Each row was made from one small tree. The marks that hang from a mark follow it in brackets, in the order of their numbers. Every link used is in the known rows. Write each row's tree.
Known rows
j207[j418 j929]: [ 0.828 -0.036 -0.289  4.807  2.189  2.621 -0.106  2.273 -1.664  0.326
 -1.499 -0.672  0.783  0.981  4.073  2.151  2.872 -1.835  1.012  2.183
 -0.517]
j517[j183 j611[j418[j207 j309]]]: [-1.587  0.526  0.436 -4.772 -2.050 -2.129  0.814 -0.732 -0.516 -0.721
 -1.161 -0.152  1.140  0.032 -1.862 -0.233 -0.403  1.973 -1.022 -1.345
 -0.021]
j611[j418[j207 j309 j517]]: [ 0.768  1.114  0.793 -0.899 -2.646 -0.051 -0.160 -0.259  1.385 -0.234
  1.426  0.080  1.122  0.103  0.365 -0.463 -1.469 -0.771 -0.084  0.110
  0.307]
j418[j611]: [-0.351  0.193 -1.821  3.836  0.208  1.856  0.012  0.909 -0.972  0.874
 -1.203  1.066 -1.192  0.299 -0.435 -0.803  1.483 -0.059  0.913  0.333
 -0.483]
j207[j418]: [ 0.311 -0.505 -0.614  4.427  0.295  2.742 -0.964  3.440 -1.721  0.172
 -0.733  0.764  0.279  1.115  3.158  2.547  3.947 -1.147  1.352  1.345
  0.439]
j611[j517]: [-1.181 -1.618  0.012  2.450  1.299 -0.671  0.314  1.300 -0.304  0.402
  0.102  0.929  0.637  0.919  2.334  0.082  2.785 -1.333 -0.330 -1.600
  0.361]
j418[j183 j207 j309 j517 j611]: [ 2.044  2.767 -1.231 -1.173 -1.356  0.265 -0.934 -1.307  1.990 -0.269
  2.240  0.180 -1.726 -1.052 -6.255 -1.596 -3.561  1.531 -0.086  0.566
 -0.279]
j929[j207[j418[j183 j517]]]: [ 0.755  0.937 -1.528  2.094  1.778  1.941 -0.152  1.320  0.388 -0.330
  1.440 -0.073  0.203 -0.730  0.900  0.761  3.234 -0.765  0.146 -0.618
 -0.343]
j418[j183 j207]: [ 1.774 -0.614  1.050  0.277 -1.726  1.202 -1.015 -0.437  0.709  0.522
 -0.082  0.572 -0.425  0.364 -0.944  1.596 -0.352 -0.751  2.030 -0.383
 -2.774]
j517[j183 j611]: [-1.524 -0.387 -1.865  0.180  0.812 -1.317  0.782  0.843 -1.448  0.008
 -1.871  0.518 -1.043  0.348 -1.652 -0.996  3.043  1.890 -0.287 -1.339
 -0.329]
j418[j207 j611]: [ 0.617  0.566 -0.426  2.487 -2.347  2.849 -0.224  1.226 -0.313  1.275
 -0.586  1.263 -1.727  0.254 -0.263 -0.327 -0.822  0.184  1.297  1.077
 -1.632]
j418[j207 j309 j611[j517]]: [-0.536  0.884  0.876 -0.669 -0.763 -0.340 -0.162  0.784  0.096  0.157
  1.094  0.754 -0.268  0.263 -2.258 -0.923 -2.157  0.811 -1.499 -0.329
  0.386]
j183[j517[j611[j418[j207[j929]]]]]: [-0.083 -0.461  1.868 -1.550 -0.048 -0.107  1.794 -1.464  0.789  0.735
 -0.784 -0.449 -0.315 -0.352  4.649 -0.946 -2.458 -0.114 -1.444  0.329
 -0.415]
j418[j309]: [-0.030 -0.236  2.027  1.838  0.543 -0.415 -1.057  1.039 -1.475 -0.036
 -1.544  0.490  1.285  1.521 -1.371  1.279  2.145 -1.311  0.360  1.053
 -0.901]
j207[j929]: [ 0.553 -0.759  0.785  4.380  2.010  1.028  0.399  0.269 -1.010  0.793
 -2.349 -0.483  0.672  1.058  2.253  0.599  2.143 -2.284  1.167  1.209
 -2.277]
j929[j207]: [-1.067 -0.926  1.696  3.407  1.319  1.615  0.324  1.592 -1.684  0.871
 -2.506  0.573  1.267  0.980  2.394  0.810  3.946 -2.354  0.470 -0.362
 -3.153]
j418[j183 j207 j309]: [ 1.695  0.234  2.669 -1.245 -1.028 -0.380 -1.655 -0.791  0.189 -0.267
 -0.422  0.093  0.615  0.704 -3.873  1.925 -1.403 -0.753  0.995  0.607
 -2.420]
j418[j207[j929] j309 j517]: [ 2.290  1.722  1.802  1.607 -0.163  0.209 -0.169  0.110  0.822  0.265
  0.716 -1.065  0.243  0.575 -1.159 -0.753 -1.901 -1.177 -0.214  2.444
 -1.850]
j207[j418[j183] j929]: [ 1.478  0.010 -0.917  2.914  2.637  1.609 -0.430  0.173 -0.388 -0.223
 -0.673 -0.887  0.666  0.117  1.105  2.563  2.011 -1.455  1.363  1.236
 -0.911]
j517[j183 j611[j418]]: [-2.584 -0.577 -2.513 -1.933  0.151 -1.759  1.649 -0.633 -0.601 -0.365
 -1.750  0.192  0.617 -0.259  0.433 -0.958  2.762  1.619 -0.438 -2.505
  0.713]
j207[j418[j183 j309] j929]: [ 1.277  0.845  0.705  0.912  3.054 -0.001 -1.015 -0.152 -0.820 -1.038
 -0.818 -1.366  1.765  0.443 -1.553  2.918  1.172 -1.166  0.428  2.007
 -0.551]
j418[j207 j517[j183] j611]: [ 0.776  1.585 -3.813  0.681 -2.921  0.444  0.354  0.753  1.138  0.575
  1.779  0.191 -2.828 -1.120 -1.565 -3.218 -1.301  2.026  0.349 -0.102
 -0.352]
j183[j418[j309 j611[j517]]]: [-2.685 -1.229  0.349 -0.970  1.091 -1.448 -0.282  0.237 -0.934 -0.159
  0.956  0.529 -0.086 -0.162 -0.239 -1.366 -0.944  0.565 -1.668 -0.654
  4.011]
j611[j418[j207 j309] j517[j183]]: [-1.841 -0.881  0.634 -4.630 -1.854 -3.873  0.627 -0.498  0.419 -0.903
  0.619 -0.586  2.357 -0.011  1.007 -0.251 -0.753  0.079 -1.454 -2.722
  0.418]

Which tree is each row?
[ 1.375  1.185  0.246 -3.264 -2.127 -0.828 -0.399 -2.292  2.603 -0.832
  2.020 -0.298  1.086 -0.707 -2.368 -0.069 -2.407 -0.261  0.264 -1.311
  0.064]
j611[j418[j183 j207 j309 j517]]
[ 0.241  2.482 -1.432  1.350  1.477  0.730 -0.302  2.795 -0.567 -0.863
  1.714  0.452 -0.510  0.464 -2.621 -0.302  2.104  2.060 -1.628  1.614
  3.023]
j207[j418[j309 j517[j611]]]
[-1.359  1.602 -3.445  0.753  1.780  0.549  1.414  2.840 -1.098 -0.494
  0.496 -0.057 -0.748 -0.681  0.554 -1.498  4.427  1.931 -1.878 -0.796
  0.903]
j929[j207[j418[j517[j183 j611]]]]
[-1.746 -2.269  2.029 -4.040 -1.795 -3.205 -0.571  0.410 -0.935 -0.555
  0.805 -0.406  0.762  0.109  1.315 -0.277 -1.682  0.326 -1.123 -1.239
  1.876]
j611[j517[j183[j418[j207 j309]]]]
[-0.016  0.116  2.230  0.086 -0.523  1.420 -0.385 -0.554 -1.191  0.578
 -0.812 -0.717 -0.382 -0.120  0.175 -0.376 -3.914 -0.188  0.319  2.763
  0.061]
j183[j418[j207[j929] j309 j611]]
[-1.104  0.143 -0.820 -2.488 -0.608 -0.703  2.241 -1.675 -0.033  0.125
 -1.811 -1.071  0.694 -0.435  1.308 -1.024 -0.654  1.020 -0.340 -1.044
 -1.444]
j517[j183 j611[j418[j207[j929]]]]
[ 1.091 -0.425  0.717 -0.976 -0.489  0.472  0.713 -2.876  1.542  0.218
 -0.888 -0.879  1.661 -0.438  1.765  1.255 -1.748 -1.824  1.624 -0.850
 -2.944]
j611[j418[j183 j207[j929]]]
[ 2.226  1.251 -2.688  3.138  2.687  1.227 -0.059  0.127  1.192 -0.419
  1.752 -1.066 -0.240 -0.643  0.606  0.513  1.365 -0.667  0.698  1.152
  0.508]
j207[j418[j183 j517] j929]
[ 2.257 -0.347  1.447  1.075  0.253  0.957 -0.124 -1.632  0.644  0.601
 -0.987 -0.680  0.054  0.240 -0.273  1.203 -1.319 -1.637  1.734  0.434
 -3.794]
j418[j183 j207[j929]]
[-2.771 -1.220  0.512 -3.160  0.650 -2.724 -0.128  0.037 -2.308 -0.760
 -1.584 -0.145 -0.105  0.196 -2.089 -0.837  0.975  2.244 -1.066 -0.396
  2.500]
j517[j183[j418[j309]] j611]
[-1.675 -1.705 -1.066 -1.791  1.181 -1.931  0.881 -2.085  1.723 -0.524
  0.746  0.337  1.955 -0.494  1.335  0.382  1.248 -0.992 -0.144 -4.029
  1.008]
j611[j418[j183] j517]
[-0.394 -1.066  0.352  0.964 -2.880  3.061 -0.626  0.654 -0.760  1.258
 -0.147  1.189 -2.061 -0.232  2.101 -0.536 -2.174  0.173  1.589  1.023
  0.865]
j183[j418[j207 j611]]
[ 0.063 -0.890  0.303 -1.124  1.974 -1.694  0.016 -1.139  0.553  0.025
 -0.217  0.763 -1.868 -0.325 -1.246 -0.548  0.241  1.089 -1.095 -0.913
  0.515]
j418[j183[j517[j611]]]
[-0.664  1.209 -1.837 -1.183  2.518 -0.824 -0.746  0.480  0.107 -1.169
  1.864  0.228  0.278 -0.623 -3.449  0.715 -0.037  1.419 -1.418 -0.574
  2.815]
j207[j418[j183 j309 j611[j517]]]
[-0.006 -0.705  0.634  1.906 -1.071  2.956  0.245 -0.260 -0.675  1.342
 -0.762 -0.244 -1.263 -0.443  2.779 -0.822 -3.149 -0.491  1.311  1.893
 -0.197]
j183[j418[j207[j929] j611]]
[ 0.184  1.817 -3.032  3.116  0.938  2.272  0.284  3.022 -0.079 -0.108
  1.503  0.984 -1.783  0.180  0.276 -0.638  3.178  1.770 -0.686  0.731
  2.887]
j207[j418[j517[j611]]]
[ 0.053 -0.992  0.548 -2.371  0.498 -1.077  1.439 -3.243  2.352 -0.057
  0.832 -0.906  1.820 -0.718  2.503  0.446 -2.158 -1.409 -0.126 -2.764
 -1.259]
j611[j418[j183 j207[j929]] j517]
[-0.909 -0.231 -2.612  0.109  1.913 -0.931  0.425 -1.142  1.345  0.070
  1.231  0.822 -0.909 -0.854 -2.688 -1.051  0.197  0.724 -0.431 -2.566
  0.834]
j418[j183 j611[j517]]
[-1.279 -1.221 -0.652 -2.093 -0.576 -2.233  2.062 -1.469  1.010 -0.027
 -0.143 -1.287  1.754 -0.518  4.387 -0.734 -0.808 -0.855 -0.698 -2.505
 -0.917]
j611[j418[j207[j929]] j517[j183]]
[-1.118 -0.586 -1.217  1.186  0.530  0.897  0.428  0.712  0.159  0.262
  1.072  0.962 -2.055 -0.201  0.784 -2.236  0.986  1.471 -0.544 -0.465
  3.607]
j183[j418[j517[j611]]]
[ 0.416 -0.576  1.316  1.360 -1.369  1.779  0.986 -0.984  0.356  0.845
 -1.563 -0.671  1.714  0.364  4.560  0.939 -0.797 -2.400  1.253  0.339
 -2.579]
j611[j418[j207[j929]]]
[-0.127 -1.199  3.025 -1.723 -2.451 -0.248 -1.375  0.104 -0.765  0.529
  0.673  0.340 -1.911 -0.427  1.826 -0.996 -4.685  0.431 -0.804  2.546
  2.103]
j183[j418[j207 j309 j611] j517]
[-0.110 -1.286  2.009 -3.432  0.598 -3.667 -0.641 -2.699  0.988 -0.939
 -0.180 -0.464  1.510 -0.441  0.233  0.817 -0.867 -1.179 -0.917 -0.924
  0.705]
j611[j418[j183[j517] j309]]
[ 1.653  0.594  1.759 -2.695 -1.208 -1.302 -1.380 -1.337  0.817  0.004
  0.836  0.108 -1.694 -0.818 -3.307 -0.486 -4.432  0.915 -0.759  1.200
 -0.538]
j418[j183[j517] j207 j309 j611]
[ 0.842  1.650 -3.464  0.878  1.891  1.347  0.017  1.008  1.062 -0.713
  2.169  0.670 -1.819 -0.682 -2.326 -0.238  1.903  2.289 -0.334 -0.470
  2.466]
j207[j418[j183 j517[j611]]]
[ 0.570 -2.091  2.602  1.765 -0.910  2.180 -0.181  0.119 -0.855  1.104
 -1.169 -0.432 -0.067  0.507  4.757  0.820 -1.506 -1.992  1.722  1.757
 -0.991]
j183[j418[j207[j929]]]
[-0.882  1.706 -2.144 -1.339  0.891 -3.037  0.494  0.349 -0.184 -0.924
  0.402 -0.204 -0.841 -0.099 -5.121 -2.704  1.659  2.777 -1.983 -0.275
  1.376]
j418[j309 j517[j183 j611]]
[-0.708 -2.672  0.683 -0.945 -3.451  0.295 -0.720  0.942 -1.310  0.505
 -0.800  0.146 -0.903  0.093  3.162  0.374 -0.228 -0.230  1.644 -0.149
  0.081]
j517[j183[j418[j207]]]
[ 2.492  1.329  0.906 -1.356 -1.318 -0.592 -1.354 -0.798  1.789 -0.436
  2.072 -0.017 -0.391 -0.084 -4.381 -0.027 -1.930 -0.006  0.255  0.349
 -1.192]
j418[j183 j207 j309 j517]
[ 0.940  0.372  0.530  0.263  1.282  0.244 -1.882  0.980 -1.052 -1.140
 -0.324 -0.039  1.199  0.601 -2.025  3.279  2.095 -0.578  0.682  0.962
  0.503]
j207[j418[j183 j309]]
[-0.888  0.768  2.146 -2.701 -1.701 -0.048  0.432 -0.355 -0.156 -0.205
 -1.027  0.731  1.339  0.653 -1.117  0.352 -0.837  0.827 -0.752 -0.312
 -0.017]
j517[j611[j418[j207 j309]]]
